Each row comes from the steps of one path. Every step used is in the known rows, and no mark comes twice. Write the path behind each row, first mark first.
Known rows
repufam-robizoz-duledod-roba-ditaf: [  6 -39   6 -36  18  21  11 -28   5  -6  14   4   5 -23  23   6  13 -12
  -1  -5 -13 -13  -2  12  -1   1  26   8  -7 -11 -27  -2 -11  -3  13  -7
  12   9  -2   2  -5]
robizoz-davok-pufen-repufam: [ -9  -2  16 -14   9  -2   9  -5  -8   7   6  -8  -5   7  -1  -1  -6   3
  10 -12 -11   5   6   0  -2  -7   5  15  -5  -4  -6   8   1  11 -12  14
  12  -3 -14  -2 -13]
repufam-robizoz: [  2   2  -4 -24   7  10  -3   2   3   8  18  -2   6  -5   2   2  15  -2
  -3   7   2  -3  -2   6   2  -2  17   1   0  -9  -6  -7 -10 -11  -2   0
  -2   7  -1  -2   0]
davok-robizoz: [  6  -5  -4  -1  -3   5   1  -1   1   0  -1  10   2  -3   3   5  10   1
   1   1   8   8   5  -2   5  -9   5 -17   7  -1   6  -1  -4  -2  -6  -1
  -9   8   1   3  12]
roba-davok: [ 10   0  -6  -4  -2   6   1  -1   6   4  -1   1  -7   4 -10   9   0  -1
   0  -2  -2   2   1  -1  -3  -4   5   6   3   5   3  12  -1  -3  -6 -12
   5 -12  -3   2  -1]
ditaf-pufen-repufam-robizoz: [-11 -10   7 -37  -3  11   0   2  17  12  19 -11   1  -5   1   1  17   2
   4  11  -8   5  -8   7  17   0  16  -8   1 -18  -8   5 -13 -16   9  -8
 -23   2  -2   3  -3]
duledod-roba-davok-pufen: [ 17  -7  10  -5   8   9   5 -23  -6   4  11   3  -7   3   3   5  17 -15
  -2  -6  -9  -1  12   1  -4 -12  11  18  -1   7  -9  13  -1  -2   2 -12
  20 -15 -18   0 -11]
kidad-ditaf: [-5 -2 -8 -6 -6 -9  8 -3 -6  2  1  2  2 -3 -2 11 -3 -5  5  6  7  1  9  6
 -8  3  6 -4  1  7 -3  0  5  2 -7  4  1  5 -5  1  9]
davok-roba-duledod: [  2 -14   3  -4  -3   1 -12  -1  -5   0 -30  -6  -2  -4 -11 -11  14  -6
   1   9   8   4 -12  -7 -17  -8   1  -6   9   4  -5   8  15  -6   3   5
  -3  -9   5  11   3]
kidad-ditaf-pufen-davok-robizoz-duledod: [-11 -32 -10 -25  -7  -2  15  -1  -1 -10   0  14   3 -22  -6  25 -15   3
  16   7   6   7   5  -1  16 -17   7 -28  20  -6 -15   4 -21  -7   7   0
 -32  20  -2  20  39]
pufen-repufam-robizoz-davok: [-10 -12   1 -40   5   7   4  -2  10   9  11 -20   3  -1  -1   6   5   1
   1   1  -2   0  -9   7   5  -6  26   6  -5 -17 -15   7  -2   3 -12   3
   3   9 -13  -8  -3]
davok-roba-ditaf-pufen: [  0 -19   9  -8  -8  16   0 -16  10 -10 -29   9  -5 -11   6   0  17   2
   5  -3  -9   5  -7   0  -7   9 -13  -7   4   3 -10   7  -5 -10  16 -14
 -11  -4   6  22 -16]
robizoz-duledod-roba: [  2 -33   0 -12  14   4   9  -9  -4 -12   6  -2   5 -10  10   4 -10 -11
  -1   1 -11  -5   1   2   3  -3  20   7   0  -3 -17   8  -2   0  12  -2
  15   3  -2  -1   5]
kidad-ditaf-pufen-repufam-robizoz-duledod: [-14 -30   3 -56   1   3  13  -2  13  13  25 -16   0 -22   0  16   5   3
  11  11  -8   5   0  11  15   3  27 -12   4 -11 -15  12  -8 -12   9  -6
 -14  20  -6   2  14]
roba-davok-robizoz-duledod: [ 14 -27 -13 -19   6   9  11  -1   6  -4   6   7  -7  -9  -7  18  -3   3
   7  -7  -2   9   8  -1   6  -7  13 -11  13  -4  -6  17   1   0  -4  -8
   5   2  -2   1  14]
robizoz-repufam-pufen: [-19   8  -6  -3  20  15   3 -21 -11 -16  -6   0  -6   8  -8   8  -9   4
  -5  11   3   8  -8  -8  -3  15  10  -4 -14   3  17  -2   6  16   1  -9
   5   4  -4 -11  -8]
repufam-robizoz-davok: [ -1  -6 -13 -34   5   7   3   4   2   4   9  -2   5  -2  -2   6  -4   2
   4  -3  10  -1  -5   5   3  -2  13  -1  -5  -4 -17   1 -19  -3 -10  13
   5  12  -9  -7   2]
ditaf-pufen-davok-roba-duledod: [ -9 -15  10  -7 -13   2 -10   1   3  -4 -40   1  -2 -14 -13  -5   9  -7
   8  10   4  -1 -18 -13  -6 -21 -11  -8  16  -6 -15   7 -10 -17  13  -6
 -30  -9   5  26  15]
kidad-ditaf-pufen-davok: [-13  -5  -4 -11 -17  -6   4  -1   3   0  -9   6   6 -14  -7  14  -6  -3
  11  11   5  -2   2   0   7 -14  -5 -11  10   2 -10  -1 -17  -5   8  -4
 -27   5  -9  15  23]
davok-roba: [  3 -11   0   0  -2   4  -3  -9  -5   1 -16  -7   2  -3   0  -3  14  -3
   3   3  -5   3 -10   2 -16   6   4  -4   3   5  -9   6  10  -5  -1  -1
   9  -2   1  11  -5]
pufen-repufam-robizoz: [ -9  -7  11 -29   3   7   3  -6  10  15  14 -22   3  -8   4   2  21  -2
   0   8  -6   2  -8  10   4   0  21   1  -3 -15  -6   0   1  -6  -3  -6
  -6   5  -5  -3  -5]
robizoz-duledod-roba-ditaf: [  3 -34   7  -8  13  13  10 -24   1 -17  -3   5   1 -18  19   6  -1  -9
   0  -9 -16  -6   3   8  -5  -1  14  10  -4  -2 -19   4  -6   3  11  -7
  18   5   1   2  -6]
roba-duledod-robizoz-davok-pufen-ditaf: [ 14 -13  -4 -19  13 -15  -5  22  -9   1 -32  21 -13  16 -12 -18 -25  10
   4  -6  13  15  10 -20  -8 -20   9   9  -7   5 -25  15 -10  17   8  21
  15  -8  -8  -4   5]
roba-duledod-robizoz: [ -2 -13  -2 -11  -2  -3  -5  20   1  -1 -22   2  -6   6 -14 -15   5   6
   4   8  15   4   2 -10   1 -10  15   0   6   1 -11   6   7   9  13   1
  -1 -10   9  -1  16]
duledod-roba-ditaf-pufen: [  3 -19  11  -8  -9  14   2 -19  15 -18 -10  17   2 -11  11   1   5  -7
   1  -4  -8  -3   6   3   5  -6  -5   0   3  -5 -13   3 -17  -6  25 -15
  -7   1  -1   7 -12]
davok-robizoz-repufam: [ -2  -5 -19 -12  11  10   3  -2  -5 -13  -3   9   1  -4  -8   9   5   3
   3   4  10  13   1  -1   9  -1  18 -23   5   1  23   1  -1   9 -10   4
  -8  13  -3  -1   2]
ditaf-pufen-repufam-robizoz-davok-roba: [-10 -23  -3 -46  -2  16   2  -6  14   7  -6 -11   2  -8  -4   3  20   3
   6   3  -6   9 -15   7  -4   1  20 -10   6 -11 -21  17 -10 -17   1  -2
  -7   7  -9   8 -10]
robizoz-davok-roba-duledod: [  0 -15  -6 -13  -7   1  -8   4  -4  -8 -33  -4  -2   0 -13  -5   0  -6
   5  -2  14   5 -15  -9 -15 -11  10  -3   4   0 -15  15  10   1  -5  17
   2  -1  -1   8   4]

Write each row's path
[-18  -2  16  10   0  17   0 -33 -12  -4 -32  -7  -1  -5   2   5  13  -5
   0  17  -4   0 -25 -13 -25  -1   5  -1   5   2 -16  -3  -2  -2  -1 -15
  -5  -7  -3  14  -3]	repufam-pufen-davok-roba
[  2 -32 -11 -23  -4  16   9  -9   0 -12 -42   9  -4  -3  -2  -3   7  10
  11 -10   6   9  -4   0 -23   8  19  10   1   8 -32  10   3   8   7  -1
  16  -2  -2  13 -13]	duledod-robizoz-davok-roba-ditaf
[ 12 -16  -3  -9  -1  10  -3 -16   9  -3   2  -5  -1   0  -3   6  10 -14
  -2  -2  -5  -4   4   4  -7  -9   9   8   4   3  -9  13  -3  -9   2 -19
  14 -16 -10  -2   0]	duledod-roba-davok
[ -7 -18  16   3  -4  15   7 -33  -2  -7 -36   0   3 -20   8   4  14  -6
   6  -6  -7  -2 -19   3 -23   0  -3  10   5   0 -15 -10  -2   1  -2 -10
  -6  -8   2  27 -11]	pufen-davok-roba-ditaf
[-16 -10 -20 -22  -7   1  12  -5  -6 -15 -15  20   4 -18 -16  24   4  -1
  16  10  16  13   4   1  16  -9   9 -32  14  -1  12  -5 -16   2  -2  -1
 -36  17  -8  14  23]	kidad-ditaf-pufen-davok-robizoz-repufam
[ -7 -27  20 -40  -2  25   4 -24  24   3  10  -2   7 -15  17  -1  27 -11
  -1   1 -14  -2  -3  15   7  -3  15   4   0 -15 -15   2 -13 -11  14 -22
 -12   3  -5   6 -16]	duledod-roba-ditaf-pufen-repufam-robizoz
[  5  -7   0 -20   9  -3   3  20 -12   0 -22  11  -9  10 -18 -10 -11   6
  11  -5  17   9  10 -18  -4 -18  17  14  -2   3 -20  10   0  18   6  19
   5  -5  -8  -1   6]	roba-duledod-robizoz-davok-pufen
[-12  -5 -12 -13   8   8   7  -8  -9 -16 -16  15   4 -13  -9  14   1   2
   7   2   7   8  -4  -5   6 -13  17 -16   9  -4  14 -10 -11   8 -12   1
 -21   8  -2  11  10]	pufen-davok-robizoz-repufam
[ 13   2   1  -3  12 -11   1   3 -12   0 -11  20 -11   9   5  -5 -22   4
   4 -15  -1  13   7 -11  -6 -10  -4   9 -10   4 -12  10 -17   9  -6  19
  21   1 -13  -4  -8]	robizoz-davok-pufen-ditaf
[  7   5   5  -7   9  -2   8   3 -14   1   1   9  -4   4  -2   2 -12   1
   7 -10  -1   6  11  -8  -1  -6  -1  11  -4   4 -11   6  -8  10 -10  20
  15   1 -14   0  -8]	robizoz-davok-pufen
[ 13   5  14   9  21 -11  -2   0  -7   9  -5  17  -9   7   8  -9 -11   6
  -2  -9  -9   8   6  -8  -1  -3 -10   7  -9   5  -8   6  -9   4   1   7
  13  -3 -11  -1 -11]	davok-pufen-ditaf
[ -5 -20 -15 -24   8   7  -6   6  -5 -11 -43  -2  -6   0 -26  -9  12   7
   5  10  16  13 -12 -15 -10   7  31  -9   4   7  -2  14  19  12  10   3
   6  -5   9   7   0]	davok-roba-duledod-robizoz-repufam
[ -9  -9  11   2 -11   8   4 -15  10  -9 -20  17  -1 -19   1   2  -5   0
   6   0  -6  -5  -3  -1   4 -11 -20   5   6 -10  -9 -10 -22  -6  11 -16
 -28  -1  -1  23   1]	roba-ditaf-pufen-davok
[  3 -20  11  -5   1  13   4 -23   4 -13  -8   6   2 -10  15   1  10 -12
  -3  -6  -7  -7   2   9  -7  -2   3  11  -3   1 -11  -4  -1  -6  10 -10
   5  -1  -1   2 -12]	duledod-roba-ditaf
[  3 -20  -5 -33  20   8   7  -2   2   4  21  -4   1 -12   6   8  -1   2
   2   6  -7  -5  -4   4   7   4  20   1   0 -12 -14   1 -12  -5   4   5
   7  12   1  -2   8]	repufam-robizoz-duledod
[  5  -4 -28  -5  19  15   1 -25   1 -14 -16  22 -17  11  -7  11  -7   7
  -7   6   6  25  -2 -17  -6   5  13 -17  -3   6  17  14  -6   9  -7 -18
   9  -2  -5  -9  -5]	roba-davok-robizoz-repufam-pufen-ditaf
[ -5 -15  27 -34  28   8  14 -11  -2  20  29 -14  -6 -13   9   4  10   2
   4  -1 -19   3   0   6   8  -2  27  12  -8 -15 -11   6  -1   4  -1   3
  10   6  -8  -1 -12]	davok-pufen-repufam-robizoz-duledod
[ -5  -8 -11 -13 -10  -8   3   4   3  -1   0   7   0  -7  -5  11  -3   3
   9  12   5   6  10   4   8   1  -2 -16   8   8  -6   6  -7  -6   7  -4
 -17  10  -5   6  10]	kidad-ditaf-pufen
[ -7  -8 -14  -7  23   1  -5   1  -9 -14 -38  12 -15  21 -17 -10 -16  12
  -6  14  18  18  -8 -26 -10   9  18  -7 -10   2  -3  10   1  23  14  -5
   5   1   9 -13   1]	roba-duledod-robizoz-repufam-pufen-ditaf
[ -2  -5 -19  -3  25   9   2 -19  -5 -16 -17  24  -7   8   2   4  -8   9
  -4  10   7  22  -3 -16  -6   7  11 -25  -5   2  16   2  -8  15  -5  -8
   3  10  -2 -11  -1]	davok-robizoz-repufam-pufen-ditaf
[-10 -26  11 -29 -11  15   4 -18  14  -9 -30   1  -5  -9   4   4   7   5
  13  -7 -13   8 -11   4 -10   0   0   0   3  -7 -20  16   3   1   3  -8
  -5   0  -6  12 -18]	robizoz-davok-roba-ditaf-pufen-repufam
[ -3 -31   6 -12  -1  17  16 -10   6 -17 -17  25  -1 -30   7  18 -10   3
  15  -3  -4   5   0  -1  12 -16  -6 -12  11 -14 -15  -3 -26  -2  14  -8
 -30   6   1  23  14]	roba-ditaf-pufen-davok-robizoz-duledod
[ -9 -20  -2 -44   3  11   3 -12   5   9  -6 -22   4  -7   0   2  21  -1
   7   0  -6   4 -18   8 -14  -1  36   0  -3 -10 -20  14   5  -5 -14   2
   7   3 -10   1 -14]	pufen-repufam-robizoz-davok-roba
[  4 -16 -14 -38   3  11  -2  -8  -1   3  -9  -9   5  -7  -2   5  19  -3
   4   3   4   2 -14   2 -18   4  23   1   3   1 -22   8  -5  -6  -4  10
  10   4  -9   6  -2]	repufam-robizoz-davok-roba
[  4 -36  -1 -39  21  13   5 -13   3   0  25 -10   7 -16  14   7  10 -13
  -3   8  -8  -7  -2   9   3  -3  31  -1  -2 -10 -25   4 -10 -13  10  -1
  10   6  -4  -6   5]	repufam-robizoz-duledod-roba
[-12 -19   1 -14 -20  -6  -7  -2  -4  -1 -36  -2   1 -15 -15   6   8  -9
  15  19  14   2 -11  -6  -9 -19  -4 -15  18   5 -16   6  -1 -14  11  -5
 -32  -3  -1  26  22]	kidad-ditaf-pufen-davok-roba-duledod
[ -8 -11 -11 -16 -15  -1  10  -1   2  -4  -7  19   5 -19  -9  18  -2  -4
  17  10  10   7   4  -1  11 -18   0 -24  23   2  -5  -6 -22 -10   2  -8
 -41  12  -8  21  30]	kidad-ditaf-pufen-davok-robizoz
[ -6  10 -11   6  27   5  -1 -18  -8 -14 -19  11 -10  15   0   1 -19   6
  -7   8   1  13  -9 -16 -12  15   4 -12 -15   6   9   4  -4  14  -4 -11
   7   5  -4 -12 -13]	robizoz-repufam-pufen-ditaf
[  4 -15  19 -40  24  14  17 -18   5  23  34 -18 -11  -9   1  13  14   2
   6  -3 -22   2   3   7   7  -3  25  16  -3 -11 -14  17   2  -5  -6  -8
  15 -11 -12  -1  -7]	roba-davok-pufen-repufam-robizoz-duledod
[  8  -6 -28 -17   4  14   6  -5   4  -7  -5   8  -8  -3 -18  18  10   1
   5  -6   6  16   4  -2  10  -3  16 -14   8   5  21  10   2   7 -11  -7
  -1   1  -7   1   2]	roba-davok-robizoz-repufam
[  0  -6   7  -5  -7  10   4  -8  12  -9  -9  19  -4  -9   6   2   0   6
   4  -6  -5   0   6   0  10   4 -19   0   0  -4  -4   1 -16  -3  14 -11
 -16   2   6  12 -11]	roba-ditaf-pufen
[ 12 -35  -4 -21   6  10   7 -15   5  -8   7  -5  -5  -7   1  14  -4  -9
  -1  -7 -12  -5   3   1  -4  -5  20   7   1   1 -19  19   2  -6   7 -13
  24 -11  -7  -5   7]	robizoz-duledod-roba-davok
[ -2 -16 -18 -20  -4   3   6  15   1  -7 -18   5  -1   8  -8  -2  -8  10
   7  -4  12   6   3  -3   0   0  24   7   0   0 -24  12  -6   9   4   8
  14   2  -5  -6  12]	duledod-robizoz-davok
[ -9 -24   4 -11  -9   4  -6   2  -9  -2 -51  -3   1  -6 -19 -10  17  -1
   9  15  14   6 -18 -11 -20 -17  18   6  15   2 -28   4   6   0  14  -4
  -9 -13   7  20  16]	pufen-davok-roba-duledod-robizoz
[ 15 -23 -10 -12  -6  13   2 -20   4  -7   0   8  -2  -5  -2  12  20 -15
  -1  -1   3   5   7   3  -2 -18  14  -4  15   2  -2  11  -4  -7   0 -11
   7  -7  -8  -2   8]	duledod-roba-davok-robizoz
[-24  -7  12   2  14  28   8 -49 -14 -21 -43   4  -4 -13   1  11   6  -2
   1  10  -7   0 -25  -9 -28   8   6   3  -4   2   1 -12   0  16  -4 -17
  -4   2   0  16 -19]	robizoz-repufam-pufen-davok-roba-ditaf
[ -6 -11 -17 -17  13   6   6  12  -8  -8 -15   5  -4   4 -15   2  -6  13
   2   4   7  11   2  -4   2  14  29  -1  -2   3   1   7   1  16   8  -1
   9   4   5  -5   1]	duledod-robizoz-repufam
[ -8 -13   5 -10 -13   9  -3  -9   2  -6 -29   6   1 -15  -3   2   6  -1
   9  10  -6   2 -15  -6  -7  -6  -4  -9  13  -3 -17   6 -16 -16  11 -11
 -20  -3  -2  26   2]	ditaf-pufen-davok-roba
[  0 -20   0 -15  -1  12   3 -18  -1 -14 -31   7  -1  -9   5   5   6  -2
   8 -14  -4   2 -10   1 -23   1   2   7  -4   7 -15   5   1   7  -7   2
  15   4  -1  11 -16]	robizoz-davok-roba-ditaf
[ -1 -29 -18 -26  -1   7   2   5  -4  -8 -33   0   1   3  -9   1   4   5
   9   0   7  12  -7  -4 -17   5  28   2   6   9 -33  18   1   3   4   4
  20  -1  -1   6   2]	duledod-robizoz-davok-roba
[-11 -13  -2 -46  -2  12   1  -1  17   7  10  -9   0  -4  -2   6   7   4
   7   9  -4   5  -5   5  13  -5  15  -7   4 -19 -17  12 -18 -10   1   0
 -16  11  -8  -4   0]	ditaf-pufen-repufam-robizoz-davok
[-26 -16  -3  -9  12  22   6 -24 -16 -14 -43  -4  -1  -3 -11   3   8   6
   3  19   2  13 -22 -16 -25  15  34  -3   0   6 -13  -2   4  15   3 -14
   2  -2   0  11  -2]	duledod-robizoz-repufam-pufen-davok-roba
